Known rows, with every way that one mark hangs from another
k_289[k_23 k_205[k_213[k_667[k_303[k_391]]]]]: [ 0.12  0.75 -0.42  0.52  0.77  1.55 -0.94 -0.96 -3.77 -2.16 -0.84 -1.00
 -1.37 -1.45  1.11  1.26 -1.29 -2.58  0.81 -2.29 -0.71  1.14 -0.46 -0.38
  2.33 -2.46  0.81]
k_667[k_23 k_213 k_289 k_303[k_391]]: [ 0.18 -1.10 -1.56 -0.30  1.40  1.68 -1.31 -0.77  0.25 -1.40 -0.83 -1.29
  0.14 -2.25  1.56  0.94 -0.39 -0.60  0.85 -1.26 -0.57  0.76  0.08 -1.16
  2.30 -1.38  1.08]
k_213[k_667[k_23 k_289[k_205] k_303[k_391]]]: [ 0.38 -0.85 -1.25 -0.63  0.86  1.69 -1.25  0.80 -1.83 -1.56 -0.44 -1.27
 -1.61 -1.93  2.30  1.20 -1.11 -1.17  0.60 -2.26 -0.67  1.15  1.17  0.14
  3.05 -1.63  0.89]
k_205[k_213[k_667[k_289 k_303[k_391]]]]: [-0.46 -0.48 -0.90  0.20  1.07  1.56 -0.96 -1.55 -0.15 -1.91 -1.28 -0.79
  1.24 -1.68  1.40  1.14 -0.88 -0.33  1.06 -3.77 -0.48  1.57 -0.26 -0.89
  1.88 -2.00  0.59]
k_213[k_667[k_23 k_289 k_303[k_391]]]: [-0.15 -1.04 -1.44 -0.36  1.05  1.67 -1.25  0.41 -1.29 -1.34 -0.74 -1.04
 -0.17 -2.22  2.27  1.22 -1.07 -0.48  0.27 -2.69 -0.51  1.21  0.69 -0.26
  1.74 -1.74  0.72]
k_205[k_213[k_667[k_303]]]: [-1.02 -0.01 -1.11  0.86  0.70  1.19 -0.96 -1.57 -1.20 -2.25 -1.45 -0.81
  0.48 -1.77 -0.57  1.21 -1.17 -1.08  0.30 -3.79 -0.43  1.48 -0.01 -0.18
  1.07 -2.19  0.96]
k_667[k_23 k_213 k_289[k_205] k_303[k_391]]: [ 0.72 -0.90 -1.32 -0.62  1.21  1.75 -1.32 -0.46 -0.59 -1.67 -0.51 -1.54
 -1.53 -1.92  1.87  0.88 -0.41 -1.20  1.21 -0.70 -0.72  0.69  0.58 -0.57
  3.62 -1.35  1.22]
k_205[k_213[k_667]]: [-1.36  0.09 -1.08  0.88  0.80  1.03 -0.68 -1.20 -0.28 -2.77 -1.55 -0.77
  0.84 -1.48 -2.11  1.31 -1.44 -0.27 -0.01 -4.87 -0.54  1.63  0.21 -0.62
  0.53 -2.26  0.98]
k_303[k_667[k_23 k_213 k_289]]: [-0.83 -0.76 -1.05  0.08  1.12  0.72 -0.87  0.75  2.85 -0.97 -1.70 -1.23
 -0.12 -1.79 -3.36  1.25 -1.20 -0.40 -1.06 -2.83 -0.69  0.68  0.57 -1.53
  0.73 -0.93  1.41]
k_289[k_23 k_205[k_213[k_667]]]: [-0.44  0.52 -0.53  0.82  0.55  0.94 -1.00 -0.32 -2.89 -2.30 -1.06 -0.93
 -1.30 -1.23 -1.44  1.21 -1.61 -2.40 -0.15 -3.37 -0.82  1.09  0.00 -0.25
  2.06 -2.42  0.99]
k_667[k_213 k_303[k_391]]: [-0.64  0.24 -1.01  0.25  1.42  1.39 -0.90 -1.39 -0.08 -2.04 -1.01 -1.07
 -0.31 -1.86  0.33  1.37 -0.70 -1.00  1.24 -2.03 -0.53  1.02 -0.33 -0.40
  0.87 -1.78  1.30]
k_303[k_667]: [-2.04  0.34 -0.52  0.11  1.13  0.24 -0.50  1.12  2.54 -0.76 -2.01 -0.97
 -0.52 -1.47 -4.79  1.86 -2.09 -1.28 -1.27 -3.71 -0.41  1.00  0.49 -0.47
 -0.26 -1.57  1.36]
k_205[k_213[k_667[k_23 k_289 k_303]]]: [-0.36 -1.16 -1.61  0.40  0.62  1.49 -1.27 -0.92 -0.85 -1.81 -1.36 -1.03
  0.62 -2.09  0.55  0.91 -0.90 -0.71  0.01 -3.08 -0.48  1.26  0.29 -0.75
  2.30 -1.88  0.78]
k_213[k_667[k_289[k_23 k_205] k_303]]: [ 0.06 -0.57 -0.61 -0.03  0.55  0.98 -1.76  1.04 -2.50 -0.39 -0.61 -0.69
 -0.94 -1.70  1.03  0.96 -1.30 -2.76  0.11 -2.16 -0.73  0.88  0.38  1.08
  3.51 -1.65  0.75]
k_667[k_23 k_213 k_289[k_205] k_303]: [ 0.39 -1.17 -1.47 -0.30  0.80  1.35 -1.67 -0.04 -0.53 -1.24 -0.58 -1.43
 -1.56 -2.01  0.26  0.67 -0.53 -1.94  0.45 -0.71 -0.87  0.49  0.94  0.03
  4.02 -1.19  1.40]
k_667[k_23 k_213 k_289 k_303]: [-0.11 -1.53 -1.70 -0.04  1.03  1.28 -1.69 -0.48  0.17 -0.99 -0.99 -1.16
 -0.04 -2.28  0.04  0.76 -0.48 -1.33  0.17 -1.23 -0.60  0.58  0.46 -0.54
  2.52 -1.17  1.21]
k_562[k_391 k_667]: [-2.05  0.38 -0.78 -0.06  1.42  0.98 -0.78  1.68  4.76 -0.22 -1.77 -1.56
 -0.85 -1.74 -4.21  1.70 -1.68 -2.83  0.46 -2.86 -0.26  1.45  0.21 -0.55
  1.04 -1.78  1.31]
k_562[k_391 k_667[k_23 k_213]]: [-1.26  0.19 -1.34  0.43  1.37  1.44 -0.82  0.83  3.69 -1.35 -1.54 -1.95
 -1.02 -2.01 -3.61  1.42 -1.04 -1.91  0.67 -2.28 -0.45  1.12  0.19 -1.45
  0.60 -1.48  1.57]
k_562[k_667[k_289]]: [-1.68 -0.45 -1.24 -0.53  1.51  0.37 -1.21  0.97  4.11  0.93 -1.78 -1.05
 -0.60 -1.46 -4.15  1.28 -1.73 -2.12 -0.27 -3.57 -0.52  1.15  0.28 -0.66
  2.45 -1.64  1.03]
k_562[k_391 k_667[k_23 k_213 k_303]]: [-0.87  0.09 -1.40  0.38  1.23  1.64 -1.12  0.44  2.45 -0.80 -1.36 -1.98
 -1.28 -2.33 -1.90  1.32 -0.75 -3.02  1.17 -1.00 -0.39  1.02  0.02 -0.93
  1.23 -1.28  1.56]

Rows
[-0.11  0.48 -0.63  0.76  0.41  1.10 -1.26 -0.73 -3.85 -1.79 -0.91 -0.92
 -1.38 -1.51  0.11  1.12 -1.37 -3.09  0.27 -2.30 -0.71  0.98 -0.21  0.13
  2.54 -2.30  0.99] : k_289[k_23 k_205[k_213[k_667[k_303]]]]
[-0.13 -0.80 -1.45  0.09  0.99  1.83 -0.96 -1.27 -1.03 -2.15 -1.21 -1.11
  0.76 -2.02  1.76  1.08 -0.82 -0.26  0.53 -3.21 -0.41  1.35 -0.01 -1.37
  1.83 -1.97  0.67] : k_205[k_213[k_667[k_23 k_289 k_303[k_391]]]]
[-0.22 -0.21 -1.56  0.14  1.32  1.61 -0.95 -1.16 -1.06 -2.26 -1.02 -1.47
 -0.96 -2.24  0.76  1.30 -0.65 -0.86  0.70 -1.32 -0.48  0.83  0.09 -1.05
  0.70 -1.78  1.37] : k_667[k_23 k_213 k_303[k_391]]
[-0.09 -0.30 -0.72  0.41  1.05  1.61 -1.13 -1.38 -1.42 -1.40 -1.25 -0.70
  1.19 -1.74  1.83  1.09 -0.92 -1.15  0.69 -3.14 -0.48  1.26 -0.86 -1.08
  2.06 -2.15  0.49] : k_205[k_213[k_667[k_289[k_23] k_303[k_391]]]]
[-0.32 -0.58 -0.94 -0.09  0.93  0.79 -0.90  1.13  2.06 -1.20 -1.32 -1.42
 -1.44 -1.54 -3.29  1.18 -1.27 -0.92 -0.73 -2.36 -0.92  0.56  0.99 -0.95
  2.16 -0.89  1.52] : k_303[k_667[k_23 k_213 k_289[k_205]]]
[-0.38 -0.16 -0.65 -0.63  1.27  1.34 -0.33  0.34  1.97 -1.41 -1.60 -1.63
 -1.06 -1.41 -1.69  1.56 -1.50 -0.70 -0.36 -2.78 -0.48  0.91  0.40 -2.08
  2.00 -1.56  1.11] : k_303[k_391 k_667[k_23 k_289[k_205[k_213]]]]
[-1.64 -0.48 -0.71 -0.46  1.53  1.08 -1.09  1.91  5.95  0.61 -1.68 -1.46
 -0.01 -1.72 -3.65  1.41 -1.41 -2.52  0.55 -2.80 -0.28  1.33  0.10 -0.71
  2.20 -1.42  1.04] : k_562[k_391 k_667[k_289]]
[-0.19 -0.69 -0.94 -0.25  1.53  1.50 -1.25 -1.13  1.13 -1.14 -1.00 -0.88
  0.61 -1.85  1.12  1.04 -0.42 -0.84  1.34 -2.06 -0.64  0.93 -0.33 -0.63
  2.24 -1.45  0.99] : k_667[k_213 k_289 k_303[k_391]]
[-1.34 -0.11 -1.38 -0.13  1.22  1.40 -1.07  1.44  2.77  0.13 -1.50 -1.97
 -1.54 -2.38 -2.10  1.56 -1.28 -3.55  0.47 -1.01 -0.11  1.10  0.36 -0.57
  1.43 -1.61  1.35] : k_562[k_391 k_667[k_23 k_303]]
[-0.21  0.13 -0.86 -0.06  1.73  1.05 -1.43 -0.62  1.14  0.65 -1.42 -1.07
 -0.64 -1.71 -0.32  1.09 -0.78 -2.79  1.14 -1.62 -0.59  0.72 -1.19 -1.43
  2.57 -1.59  0.96] : k_562[k_667[k_213 k_289[k_23] k_303[k_391]]]
[-1.01 -0.20 -1.07 -0.85  1.76  0.96 -1.16  0.29  2.81  1.11 -1.51 -1.18
 -0.70 -1.71 -1.13  1.40 -1.33 -2.49  0.80 -2.31 -0.33  1.16 -0.27 -0.80
  2.69 -1.65  0.88] : k_562[k_667[k_289 k_303[k_391]]]
[-0.52 -0.77 -1.11 -0.83  1.12  1.62 -1.47  2.11  3.05  0.66 -1.06 -2.07
 -2.33 -2.13 -1.11  1.25 -1.11 -3.84  0.84 -0.38 -0.36  0.94  0.72 -0.19
  4.19 -1.16  1.29] : k_562[k_391 k_667[k_23 k_289[k_205] k_303]]
[-1.23  0.12 -1.14  0.53  1.02  0.64 -0.57  0.50  1.77 -1.79 -1.78 -1.32
 -0.93 -1.81 -4.16  1.55 -1.42 -0.50 -1.14 -2.92 -0.65  0.69  0.61 -1.33
 -0.59 -1.26  1.62] : k_303[k_667[k_23 k_213]]
[-0.30 -1.06 -1.36 -0.26  0.64  1.16 -1.30  1.44 -0.70 -1.63 -0.64 -1.13
 -1.28 -1.70 -0.75  1.09 -1.48 -0.70 -0.42 -3.42 -0.79  1.14  1.68  0.35
  2.70 -1.67  1.02] : k_213[k_667[k_23 k_289[k_205]]]
[-0.03  0.20 -1.22  0.15  0.71  1.74 -0.70 -0.96 -2.54 -2.95 -0.80 -1.46
 -1.69 -1.65  1.05  1.35 -1.14 -1.05  0.86 -2.68 -0.66  1.31  0.66 -0.52
  2.30 -2.19  1.17] : k_289[k_205[k_213[k_667[k_23 k_303[k_391]]]]]
[-0.54 -0.51 -1.86  0.43  0.89  1.21 -1.29 -0.75 -1.17 -1.83 -1.09 -1.32
 -1.00 -2.31 -0.62  1.06 -0.75 -1.57  0.02 -1.34 -0.55  0.69  0.44 -0.38
  0.95 -1.56  1.52] : k_667[k_23 k_213 k_303]
[-0.73 -0.03 -0.56 -0.19  1.34  1.36 -1.15  1.18  5.08 -0.52 -1.19 -1.69
 -1.03 -1.41 -3.20  1.12 -0.87 -2.59  1.50 -2.30 -0.71  1.20  0.35 -0.63
  3.17 -1.14  1.39] : k_562[k_391 k_667[k_213 k_289[k_205]]]
[-0.46  0.22 -0.03  0.05  1.62  0.91 -0.71  0.19  2.05 -0.73 -1.67 -0.83
  0.43 -1.41 -1.78  1.45 -1.18 -0.81 -0.11 -2.87 -0.65  0.68 -0.83 -1.92
  0.34 -1.32  0.96] : k_303[k_391 k_667[k_213 k_289[k_23]]]
[ 0.04 -0.72 -0.53 -0.07  0.79  1.01 -1.69 -0.41 -1.26  0.05 -0.97 -0.97
 -0.77 -1.61  0.17  0.89 -1.04 -3.67  0.21 -0.88 -0.62  0.65 -0.39 -0.09
  4.46 -1.83  0.76] : k_667[k_289[k_23 k_205[k_213]] k_303]
[-0.40 -0.76 -0.79  0.24  0.78  0.90 -1.73  0.78 -1.82 -0.17 -0.92 -0.42
  0.36 -1.97  0.75  1.09 -1.23 -2.11 -0.14 -2.56 -0.54  0.98 -0.02  0.48
  2.17 -1.73  0.65] : k_213[k_667[k_289[k_23] k_303]]
[-0.66  0.34 -0.60  0.49  0.77  0.78 -1.07 -0.54 -1.39 -1.54 -1.30 -1.09
 -1.60 -1.24 -2.25  1.21 -1.66 -2.93 -0.40 -2.36 -0.64  0.85 -0.20 -0.57
  2.28 -2.38  1.09] : k_289[k_23 k_205[k_213]]
[-0.67 -0.10 -0.09  0.03  0.93  0.54 -0.87  0.61  1.49 -0.10 -1.79 -1.01
 -0.86 -1.18 -3.37  1.32 -1.71 -2.41 -1.05 -2.58 -0.65  0.68 -0.24 -1.13
  2.48 -1.53  0.99] : k_303[k_667[k_289[k_23 k_205[k_213]]]]
[-0.28 -0.79 -0.61 -0.58  1.46  1.14 -1.48  0.22 -0.21  0.53 -1.10 -0.75
  0.16 -1.92  1.38  1.24 -1.17 -2.57  0.29 -1.25 -0.31  0.74 -0.73 -0.43
  2.32 -1.88  0.54] : k_667[k_289[k_23] k_303[k_391]]
[-0.54 -0.81 -0.69  0.36  1.22  0.74 -1.56 -0.15  0.70 -0.67 -1.26 -0.60
  0.75 -1.62 -1.82  0.85 -0.96 -1.56 -0.27 -2.50 -0.77  0.62 -0.49 -0.74
  1.75 -1.60  0.92] : k_667[k_213 k_289[k_23]]
[-0.52 -0.21 -1.50  0.04  0.95  1.53 -0.90  0.08 -2.30 -2.13 -0.85 -1.20
 -0.80 -2.21  1.43  1.50 -1.30 -0.72  0.33 -2.86 -0.38  1.26  0.70 -0.10
  0.29 -2.03  1.03] : k_213[k_667[k_23 k_303[k_391]]]
[-0.38 -1.26 -1.41 -0.44  0.86  1.22 -1.12  0.04  0.93 -1.41 -1.17 -1.45
 -1.06 -1.60 -1.89  0.90 -1.30 -1.22 -0.42 -2.32 -0.63  0.92  0.92 -1.02
  3.69 -1.76  1.08] : k_667[k_23 k_289[k_205[k_213]]]
[-1.32  0.27 -0.90 -0.38  1.44  1.01 -0.15  1.02  1.99 -1.35 -1.84 -1.48
 -1.11 -1.75 -2.72  2.05 -1.90 -0.37 -0.96 -3.05 -0.34  0.98  0.47 -1.71
 -0.78 -1.71  1.30] : k_303[k_391 k_667[k_23]]
[-0.58 -0.02 -1.32  0.43  0.50  1.29 -0.75 -0.34 -1.79 -3.04 -1.09 -1.35
 -1.53 -1.45 -1.64  1.20 -1.51 -0.88 -0.07 -3.69 -0.77  1.33  1.07 -0.34
  2.17 -2.20  1.27] : k_289[k_205[k_213[k_667[k_23]]]]
[-0.06  0.41  0.14 -0.23  1.39  0.98 -0.70  0.58  1.22 -0.97 -1.30 -1.05
 -1.15 -1.13 -1.56  1.41 -1.24 -1.36  0.07 -2.33 -0.81  0.60 -0.42 -1.38
  1.69 -1.31  1.16] : k_303[k_391 k_667[k_213 k_289[k_23 k_205]]]
[-0.49 -1.03 -1.11  0.06  1.19  0.97 -1.61 -0.75  1.15 -0.76 -1.05 -0.78
  0.62 -1.93 -0.37  0.78 -0.54 -1.45  0.65 -1.89 -0.64  0.80  0.04  0.07
  2.61 -1.24  1.15] : k_667[k_213 k_289 k_303]
[-0.83 -0.09 -0.26 -0.47  1.29  1.12 -1.39  2.44  3.59  0.93 -1.23 -1.55
 -1.55 -1.51 -2.92  1.29 -1.54 -4.02  0.58 -1.66 -0.55  0.98 -0.01 -0.54
  3.37 -1.50  1.02] : k_562[k_391 k_667[k_289[k_23 k_205]]]
[-0.57 -1.40 -1.63 -0.04  1.13  1.08 -1.33 -0.05  1.52 -1.60 -1.14 -1.15
  0.26 -1.91 -1.96  0.84 -0.83 -0.20 -0.30 -2.63 -0.72  0.78  0.69 -1.16
  1.74 -1.33  1.25] : k_667[k_23 k_213 k_289]
[-1.36 -0.12 -1.85 -0.23  1.22  0.69 -1.18  0.47  0.76  0.43 -1.60 -1.57
 -2.15 -2.13 -2.69  1.44 -1.61 -3.03 -0.32 -1.81 -0.35  0.88  0.47 -0.51
  1.85 -1.77  1.40] : k_562[k_667[k_23 k_303]]
